Each row was made from one small tree. Brackets hold a mark, then the marks that hang from it, in alphabetical order. Every link used is in the known rows. Write each row's tree.
Known rows
[dute [zado [sopaz suded] vufeg]]: [-2.29 -2.14 -3.06 -2.50  1.29 -0.40  1.16  0.51 -1.82  0.52  0.77 -3.25
 -0.28 -1.79 -1.82 -0.30  1.63  0.38  0.29 -1.78]
[vufeg suset zado]: [-0.37  1.92 -2.10 -0.28 -0.23  2.84  1.90  2.07 -1.40 -0.23 -1.06 -2.38
 -0.80 -0.86 -1.37 -0.85  1.50  1.76  0.75 -0.72]
[zado febob vufeg]: [-0.77  0.38 -2.79 -3.11  0.53 -2.12  0.97 -1.43 -0.81  3.49 -0.89 -0.52
 -0.16 -0.02 -0.72 -0.03  1.88 -1.34 -0.45 -0.27]
[dute [zado [febob bidi] [vufeg suset]]]: [-1.38  0.43 -2.94 -2.42  0.96 -0.86  1.01  0.41 -1.11  3.43 -1.24 -2.00
 -1.61 -0.72 -1.08  0.86  1.50 -0.28  0.57 -0.60]
[dute [zado [febob bidi] sopaz]]: [-0.99  0.55 -2.92 -2.41  0.63 -0.21  1.93  1.45 -1.08  3.59 -0.90 -3.20
 -0.11 -0.32 -0.95  1.13  1.32  0.96 -0.15  0.14]
[sopaz [zado [febob bidi] [vufeg suset]]]: [-0.08  1.41 -4.60 -2.11  0.46  0.65  1.18 -1.37 -1.22  2.34 -1.00 -2.96
 -1.09  0.97 -2.81  1.54  2.37 -1.33 -0.96 -0.80]
[vufeg suset [zado sopaz]]: [-1.14  1.25 -3.79 -1.37  0.44  3.49  1.85  1.91 -2.18  0.50 -0.23 -3.88
  0.31 -0.53 -2.58 -1.50  1.86  2.09  0.09 -1.17]
[sopaz suded [zado [febob bidi]]]: [ 1.36  1.16 -3.32 -0.69 -0.86  1.14  1.89  0.95 -1.64  0.42 -0.90 -2.90
  0.16  0.58 -1.36  3.13  1.83  0.28 -0.60  0.67]
[sopaz suded [zado febob]]: [ 0.98  0.67 -3.10 -1.15 -1.12  1.03  2.22  1.11 -1.21 -0.46 -0.47 -2.80
  0.00 -0.29 -1.25  2.21  1.58  0.47 -0.41  1.22]
[zado febob sopaz]: [-0.72  0.44 -3.71 -3.16  0.56  0.32  1.83  0.38 -1.37  3.85 -0.39 -2.41
  1.64  0.34 -1.33 -0.33  1.71  0.55 -1.12  0.72]
[bidi [febob [zado [sopaz suded] vufeg]]]: [ 0.28 -0.45 -2.24 -1.94  1.85  0.10  2.30  0.01 -2.37  1.50  0.29 -3.88
  1.74  0.74 -2.00  0.61  0.89 -1.00 -1.97 -2.03]
[febob bidi [zado sopaz [vufeg suset]]]: [-0.12 -0.98 -3.61 -1.56  1.78  1.60  1.03 -0.92 -3.00  3.78 -0.19 -4.29
  1.56  2.25 -2.52  0.12  1.26 -0.64 -3.36 -3.26]
[bidi febob]: [ 0.44  1.60 -0.41 -0.64  1.54  0.02  2.59  0.75 -0.63  1.04 -0.78 -1.20
  0.08 -0.65 -0.90  0.76  1.21 -0.81  0.29 -0.53]
[dute [zado febob [sopaz suded] vufeg]]: [-2.05 -1.30 -3.91 -3.62  0.88 -1.21  1.21  0.59 -1.77  2.27  0.21 -3.23
 -0.03 -1.25 -1.52  0.25  1.61  0.42  0.17 -0.49]
[vufeg [zado sopaz]]: [-0.66  1.40 -2.60 -1.19 -0.02  1.55  2.14  1.24 -1.49  0.35 -0.48 -3.31
  0.40 -0.35 -1.54 -0.62  1.80  1.61 -0.13 -1.33]
[febob bidi [zado sopaz]]: [ 1.00 -0.14 -1.87 -0.42  0.79  1.57  2.04  0.34 -2.17  3.26 -0.66 -3.97
  1.92  2.26 -1.16  0.94  0.72  0.24 -3.39 -2.07]
[bidi [febob zado]]: [ 1.44  1.25  0.09 -0.45  0.97  0.26  3.26  0.99 -0.81  1.31 -0.83 -2.64
  0.59  0.47 -0.56  1.03  0.26 -0.60 -1.60 -0.79]
[suset vufeg]: [ 0.66 -0.15 -0.71 -0.47 -0.22 -0.34  0.84  0.70 -0.05 -0.01 -0.03 -0.29
  0.12 -2.15  0.32 -0.77 -0.02  0.08  0.25  0.79]
[suset [vufeg [zado febob]]]: [ 0.96  2.03 -1.80 -1.23 -1.60 -0.67  1.16  1.50 -0.14  0.36 -0.87 -1.25
 -0.14 -1.63  0.43 -0.13  0.10  1.06  0.63  1.63]
[vufeg suset [zado febob]]: [-0.14  2.77 -2.97 -1.46 -0.71  2.06  1.98  2.12 -1.33  1.49 -1.58 -2.37
 -0.52 -0.39 -1.08 -0.33  1.56  1.83  0.64  0.65]

Write each row's tree
[-1.92 -2.38 -4.18 -2.69  1.75  0.20  0.47 -1.01 -2.89  1.14  1.13 -2.55
  1.64 -0.44 -2.53 -0.85  2.37 -0.46 -0.78 -2.40]	[zado [sopaz suded] vufeg]
[-1.21  0.26 -3.70 -3.20  1.00 -0.48  0.72 -0.96 -1.39  3.61 -0.75 -0.95
 -0.23 -0.13 -1.55 -0.68  1.97 -1.00 -0.22 -0.20]	[zado febob [vufeg suset]]
[ 0.48  0.41 -4.32 -1.66 -0.26 -0.16  1.03 -0.73 -1.97  0.82 -0.56 -2.83
 -0.17  0.70 -2.08  2.82  2.30 -0.99 -0.75 -0.59]	[sopaz suded [zado [febob bidi] vufeg]]
[-0.24  1.52 -3.81 -2.16 -0.80  1.09  2.06  2.00 -2.20  1.10 -0.64 -3.41
  1.29 -0.01 -1.27  0.39  1.79  2.10 -0.09  0.26]	[vufeg [zado febob [sopaz suded]]]
[ 0.10 -0.03 -4.08 -2.17 -0.48 -0.16  1.35 -0.57 -1.57 -0.07 -0.10 -2.76
 -0.31 -0.14 -1.96  1.85  2.12 -0.72 -0.52 -0.07]	[sopaz suded [zado febob vufeg]]
[-2.17 -0.56 -5.90 -4.58  1.86  0.34  0.56 -1.14 -2.39  4.49  0.25 -2.80
  1.20  0.38 -3.00 -1.55  2.36 -0.56 -1.05 -0.78]	[zado febob sopaz [vufeg suset]]
[ 0.04 -1.01 -1.57 -1.18  0.69  0.81  1.69 -0.45 -1.42  1.65 -0.30 -2.63
  0.19  0.56 -1.15 -0.77  0.60 -0.50 -2.43 -1.92]	[febob [zado [vufeg suset]]]
[-1.05  0.47 -2.19 -2.31  0.66 -2.13  1.23 -0.05 -0.60  3.35 -1.31 -1.64
 -1.57 -0.62 -0.50  1.45  1.47 -0.57  0.37 -0.70]	[dute [zado [febob bidi] vufeg]]
[-2.73 -1.51 -3.50 -2.79  1.90  0.54  1.21  0.32 -1.50  1.58  0.54 -3.42
 -0.92 -1.68 -2.47 -1.27  1.67  0.23  0.25 -1.86]	[dute [zado sopaz [vufeg suset]]]
[ 0.26  0.25 -2.64 -0.97 -0.82  0.77  0.90  1.79 -1.50 -1.13  0.46 -2.54
  1.00 -1.86 -0.74 -0.74  0.36  1.57  0.43  0.33]	[suset [vufeg [zado [sopaz suded]]]]
[ 0.14  0.10 -2.04 -2.09  2.14 -0.18  2.52 -0.58 -1.73  2.22  0.07 -3.76
  1.27  0.96 -2.10  0.28  0.90 -1.32 -2.21 -2.14]	[bidi [febob [zado sopaz vufeg]]]
[-2.42 -1.45 -2.76 -2.71  1.55 -0.71  1.39 -0.12 -1.03  1.47  0.38 -3.13
 -0.92 -1.51 -1.80 -0.68  1.58 -0.05  0.03 -1.98]	[dute [zado sopaz vufeg]]
[ 0.13  0.80 -2.47 -1.22 -0.63  0.47  1.03  1.31 -0.85 -0.39  0.20 -2.47
  0.54 -1.66 -0.77 -1.09  0.35  1.29  0.24  0.12]	[suset [vufeg [zado sopaz]]]
[-0.05  0.15 -4.34 -2.33  0.58  0.84  1.20  0.91 -3.02  3.86 -0.50 -2.64
  2.56  1.09 -1.40  1.44  1.99  0.76 -0.99  0.25]	[zado [febob bidi] [sopaz suded]]
[ 0.81  0.73 -1.26 -1.35  1.57  0.80  3.11  0.84 -1.47  1.94 -0.22 -3.81
  1.49  0.81 -1.56  0.50  0.48 -0.34 -2.13 -1.14]	[bidi [febob [zado sopaz]]]
[ 0.94  0.12 -1.51 -1.07  1.31  1.03  2.94  1.33 -2.10  1.23  0.04 -3.92
  2.03  0.58 -1.50  0.92  0.47  0.00 -1.94 -1.05]	[bidi [febob [zado [sopaz suded]]]]
[-1.70  0.00 -6.16 -3.96  2.13  0.41  0.16 -1.44 -2.96  5.60 -0.31 -2.91
  1.38  1.41 -3.17 -0.25  2.70 -0.86 -1.29 -1.44]	[zado [febob bidi] sopaz [vufeg suset]]
[-0.27 -2.33 -2.81 -1.91  0.87  0.52  1.52 -0.42 -2.62  1.38  0.72 -3.97
  1.95  0.87 -1.64 -0.40  0.85 -0.10 -2.99 -2.31]	[febob [zado [sopaz suded] vufeg]]
[ 0.63 -0.30 -1.90 -0.42  1.09  0.84  1.15 -0.75 -2.22  3.12 -0.94 -2.81
  0.42  1.84 -1.37  0.63  0.85 -0.97 -2.75 -2.74]	[febob bidi [zado [vufeg suset]]]
[-1.96 -1.46 -6.21 -4.23  1.53  0.74  0.33 -0.40 -3.38  3.40  0.61 -2.95
  1.90  0.01 -2.95 -0.91  2.41 -0.05 -0.73 -0.53]	[zado febob [sopaz suded] [vufeg suset]]
[-0.93  2.15 -4.69 -2.56 -0.07  2.73  1.87  2.00 -2.13  2.20 -0.81 -3.83
  0.65  0.00 -2.31 -0.97  1.88  2.14  0.01  0.26]	[vufeg suset [zado febob sopaz]]
[-0.49  0.72 -2.90 -1.01 -0.33  1.85  1.92  1.90 -2.27 -0.53 -0.12 -3.47
  0.99 -0.61 -1.55 -0.16  1.81  2.04  0.08 -1.15]	[vufeg [zado [sopaz suded]]]
[ 0.68  1.84 -3.30 -1.73 -0.83 -0.09  0.88  1.21 -1.19  1.70 -0.58 -2.51
  0.90 -0.58 -0.65  0.13  0.58  1.14 -0.02  0.80]	[suset [vufeg [zado [febob bidi] sopaz]]]
